Each row was made from one small tree. The marks that hang from a mark follow it in brackets, in alphabetical order. Every link used is in the known rows. Write each row's tree.
Known rows:
zevo[dadi[kazu nunol]]: -3.242; 1.378; 2.245; -0.624; -3.827; 2.429; -3.400; 1.138; 0.664; 1.009; -1.353; -1.412; 4.560; 0.713; -2.371; -2.289; 1.947; 5.346
zata[dadi]: -0.803; -0.714; 0.263; 0.538; 0.333; 0.410; -0.116; 1.675; 2.198; -1.644; 1.519; -0.489; 1.936; 0.658; -1.200; -1.870; 0.033; 0.416
futi[pali[modul[dadi[nunol zevo]]]]: 2.180; 2.440; -0.172; 0.718; -2.207; 1.463; -0.271; -1.079; -1.378; -0.064; -0.058; 4.435; 0.410; -2.920; -3.252; -2.253; -0.852; 1.036
modul[dadi[kazu zata] pali[futi]]: 3.350; -1.488; 0.385; 0.075; -2.063; -2.426; 1.550; -2.327; 0.120; 1.113; 0.258; 1.523; 0.310; -0.982; -2.185; 1.152; 1.976; -3.866
dadi[kazu nunol zata[gige] zevo]: -2.449; 3.214; 3.353; -1.181; -2.706; 0.000; -1.916; 7.926; 0.133; 2.191; 0.391; -1.564; 4.504; 1.154; -2.872; -2.551; 6.308; 3.020
futi[pali[modul[dadi[zata[gige]]]]]: 5.156; 0.067; 2.124; -0.138; -0.171; 2.107; -0.986; -3.668; 0.141; -0.479; 1.373; 0.238; 1.769; -3.184; 1.245; -3.018; 0.925; -3.167
futi[pali[modul[dadi[nunol]]]]: 3.071; 1.128; 0.637; 0.129; -1.175; 2.476; -1.354; -4.190; -0.320; -0.481; -0.778; 3.234; 0.693; -4.639; -1.249; -2.152; -1.710; 0.728
dadi[zata[gige] zevo]: -0.183; 2.075; 1.985; 0.118; -0.561; -0.645; 0.443; 5.178; 0.052; 1.554; 2.035; -0.871; 1.579; 1.805; -0.524; -1.757; 4.272; -0.722
dadi[zevo]: -0.826; 1.437; -0.726; 0.835; -0.909; -1.142; 1.107; 2.896; -1.194; 0.402; 0.655; 1.099; -0.151; 1.646; -2.143; -0.154; 0.984; 0.515
dadi[kazu]: -0.685; -0.826; 0.709; -0.611; -1.248; -0.280; -0.970; 0.888; -0.508; -0.484; -0.704; -1.515; 2.123; 0.724; -1.880; -0.098; 1.503; 0.869
dadi[kazu nunol zata zevo]: -2.679; 3.989; 2.314; -0.744; -3.078; -1.571; -2.144; 6.344; -1.936; 3.475; 0.611; 0.466; 2.393; 2.153; -3.758; -1.040; 4.899; 3.936
pali[futi modul[dadi[nunol zata]]]: 2.702; 1.074; 2.000; -0.491; -2.524; -1.203; -1.100; -2.704; -1.061; 2.478; -0.532; 3.956; 0.598; -3.479; -0.586; 0.622; 0.270; -0.584
dadi[zata[gige]]: 0.507; 0.665; 2.504; -0.775; 0.388; 0.378; -0.699; 2.267; 1.144; 1.221; 1.432; -2.190; 2.045; 0.128; 1.602; -1.605; 3.347; -1.092
futi[pali[modul]]: 3.899; -0.990; -1.105; -0.252; -0.761; 0.124; -2.063; -4.763; -1.090; -2.800; -0.087; 1.685; -2.123; -3.315; 1.360; -0.625; -3.525; -1.508
pali[futi modul[dadi[zata zevo]]]: 3.648; 0.656; 0.412; 0.773; -2.446; -2.981; 1.221; -1.671; -2.818; 1.811; 0.808; 4.409; -0.371; -0.241; -2.095; 1.306; 0.456; -2.733
futi[pali]: 1.968; 0.584; -0.803; 0.275; 0.337; 1.571; -0.708; -2.651; 0.384; -1.630; 0.523; 0.802; -1.511; -1.616; 0.880; -1.000; -1.839; -0.514
futi[pali[modul[dadi[kazu zevo]]]]: 3.172; 0.064; -0.377; 0.709; -2.607; 0.429; -0.053; -2.048; -2.517; -1.535; -0.059; 2.050; 1.604; -0.479; -4.470; -1.587; 0.009; -0.673
modul[dadi[kazu nunol zevo] pali]: -0.760; 1.236; 0.217; 0.924; -3.000; -0.460; 2.073; 3.731; 0.095; 1.431; -0.757; 2.220; 2.477; -0.502; -6.375; -1.521; 3.167; 1.179
pali[futi modul[dadi[nunol]]]: 2.327; -0.522; 0.435; -0.150; -2.241; -0.011; -0.041; -3.284; -0.045; -0.092; -2.024; 4.187; 0.711; -4.592; -1.487; 0.506; -1.726; -0.720
modul[dadi[kazu zata] pali]: 2.000; -0.317; 1.412; 0.148; -1.365; -1.398; 1.146; -0.471; -0.604; 2.225; 1.028; 0.008; 1.813; 0.583; -2.897; -0.457; 3.699; -2.094

Write each row's tree:
-2.098; 3.558; 3.063; -0.357; -2.773; 1.365; -3.424; 1.094; 0.245; 3.947; 0.929; -0.074; 2.223; 0.902; 0.288; -2.118; 2.493; 4.355  zevo[dadi[nunol zata]]
-1.921; 2.541; 2.915; -1.723; -2.229; -0.584; -3.319; 3.333; -0.985; 2.885; -0.197; -0.752; 2.576; 0.453; -1.668; -0.923; 4.104; 3.637  dadi[kazu nunol zata]
-2.142; 4.879; 1.564; -0.060; -1.919; -1.260; -1.015; 5.436; -1.533; 3.840; 1.205; 1.884; 0.436; 1.191; -1.929; -0.827; 3.517; 3.074  dadi[nunol zata zevo]
-3.087; 2.302; 0.844; -0.390; -3.044; -0.420; -1.017; 5.750; -0.933; 0.996; -0.893; 0.459; 2.516; 0.966; -4.481; -0.951; 2.847; 4.057  dadi[kazu nunol zevo]
-0.578; 3.743; 3.236; -0.143; -0.691; 1.326; -0.690; 1.592; -0.195; 4.708; 0.760; 1.463; 2.551; -0.147; -1.629; -1.495; 3.692; 2.010  modul[dadi[nunol zata]]
-2.692; 1.938; 4.704; -1.283; -3.414; 2.806; -4.113; 3.394; 1.984; 2.101; 0.154; -3.607; 6.531; 0.734; -0.609; -3.910; 5.296; 4.127  zevo[dadi[kazu nunol zata[gige]]]
3.242; 2.677; 1.975; -0.333; -1.465; 1.364; -2.516; -3.352; -1.359; 1.925; 0.486; 3.085; 0.520; -3.526; -0.507; -2.151; 0.281; 0.527  futi[pali[modul[dadi[nunol zata]]]]
-2.800; 1.686; 1.567; 0.725; -0.904; 1.753; 0.110; 7.997; 3.837; -1.326; 1.368; -0.338; 4.547; -0.308; -3.063; -4.527; 3.014; 2.569  zata[dadi[nunol zevo] gige]
3.911; -2.330; -0.375; 0.285; -1.541; -0.915; 1.190; -5.279; -0.657; -0.919; -1.155; 3.320; 0.041; -2.983; -0.783; 1.296; -2.329; -3.318  pali[futi modul[dadi]]
3.886; -1.459; 0.269; -0.136; -1.540; 1.629; -1.149; -4.967; -1.456; -2.070; -0.839; 0.939; 2.074; -2.258; -2.323; -1.472; -0.833; -1.102  futi[pali[modul[dadi[kazu]]]]
-3.843; 0.874; 2.405; 0.017; -2.218; 1.583; -0.871; 8.915; 3.415; -1.728; 0.466; -1.832; 6.635; 0.626; -4.853; -4.640; 4.387; 3.478  zata[dadi[kazu nunol zevo] gige]
0.204; -0.169; 2.119; -0.772; -2.882; 0.788; -1.542; -0.614; -1.186; 0.676; -2.242; 1.008; 4.127; -2.198; -3.836; -1.184; 1.557; 2.125  pali[modul[dadi[kazu nunol]]]
3.785; -2.268; -1.593; 1.250; -0.851; -1.248; 3.625; -3.930; 1.770; -0.747; -0.380; 3.348; -1.583; -2.951; -1.146; 1.181; -1.426; -4.708  modul[dadi pali[futi]]
-2.319; -0.122; 0.286; 0.663; -1.988; -0.735; -0.071; 5.590; 0.415; -1.587; 1.176; -0.674; 3.741; 3.287; -5.136; -2.157; 2.543; 1.851  zata[dadi[kazu zevo]]
1.015; -0.401; 0.597; 0.477; -2.927; -1.132; 0.846; 0.605; -2.909; 0.166; -0.777; 1.273; 3.375; 1.073; -5.420; -0.582; 1.866; -0.277  pali[modul[dadi[kazu zevo]]]
1.596; 0.740; -0.299; 0.554; -3.286; -1.242; 1.151; -0.320; -1.303; 0.457; -1.364; 5.502; 0.717; -2.870; -3.406; 0.270; -0.815; -0.211  pali[futi modul[dadi[nunol zevo]]]
-0.233; 1.109; 3.153; -0.137; -1.558; 2.110; -1.825; 0.787; 1.676; 1.489; 1.869; -3.097; 3.622; 1.414; 1.917; -2.893; 3.233; 0.720  zevo[dadi[zata[gige]]]
0.404; 3.145; 1.542; 1.184; -0.923; -0.462; 1.967; 2.744; -1.992; 4.082; 2.154; 1.734; 1.529; 3.228; -3.133; -0.811; 3.993; -0.121  modul[dadi[zata zevo]]
-4.005; 1.520; 1.140; 0.141; -2.734; 0.155; -1.428; 7.310; 1.168; -0.311; 0.479; 0.158; 4.673; 1.756; -5.819; -2.900; 2.900; 4.528  zata[dadi[kazu nunol zevo]]
-1.983; -1.090; 1.305; 0.364; -1.541; 0.733; 0.290; 7.116; 2.587; -2.589; 1.264; -2.664; 5.933; 2.299; -4.210; -3.844; 3.846; 0.816  zata[dadi[kazu zevo] gige]
-2.715; 2.779; 3.676; -1.125; -3.924; 1.163; -4.411; 1.870; -0.194; 3.387; 0.276; -1.748; 4.520; 1.640; -1.534; -2.154; 4.001; 5.067  zevo[dadi[kazu nunol zata]]
-1.001; 0.356; 3.924; -0.991; -2.736; 2.025; -2.887; 1.631; 1.149; 0.979; 1.022; -4.646; 5.784; 2.216; -0.062; -3.107; 4.807; 1.616  zevo[dadi[kazu zata[gige]]]
3.201; -0.333; 3.116; -0.289; -0.342; 0.653; 0.071; -0.918; -0.289; 1.166; 0.858; -0.531; 3.348; -1.389; 0.337; -1.873; 2.945; -2.558  pali[modul[dadi[zata[gige]]]]
3.477; 0.671; -0.882; 1.756; -1.936; -3.348; 3.665; -0.330; -0.657; 2.023; 1.724; 4.162; -1.975; -0.154; -2.468; 1.245; 1.244; -4.254  modul[dadi[zata zevo] pali[futi]]
3.208; -3.176; 0.346; -0.362; -2.711; -1.293; 0.152; -4.286; -1.274; -1.489; -1.990; 1.767; 2.077; -2.273; -2.420; 0.981; -0.848; -2.310  pali[futi modul[dadi[kazu]]]
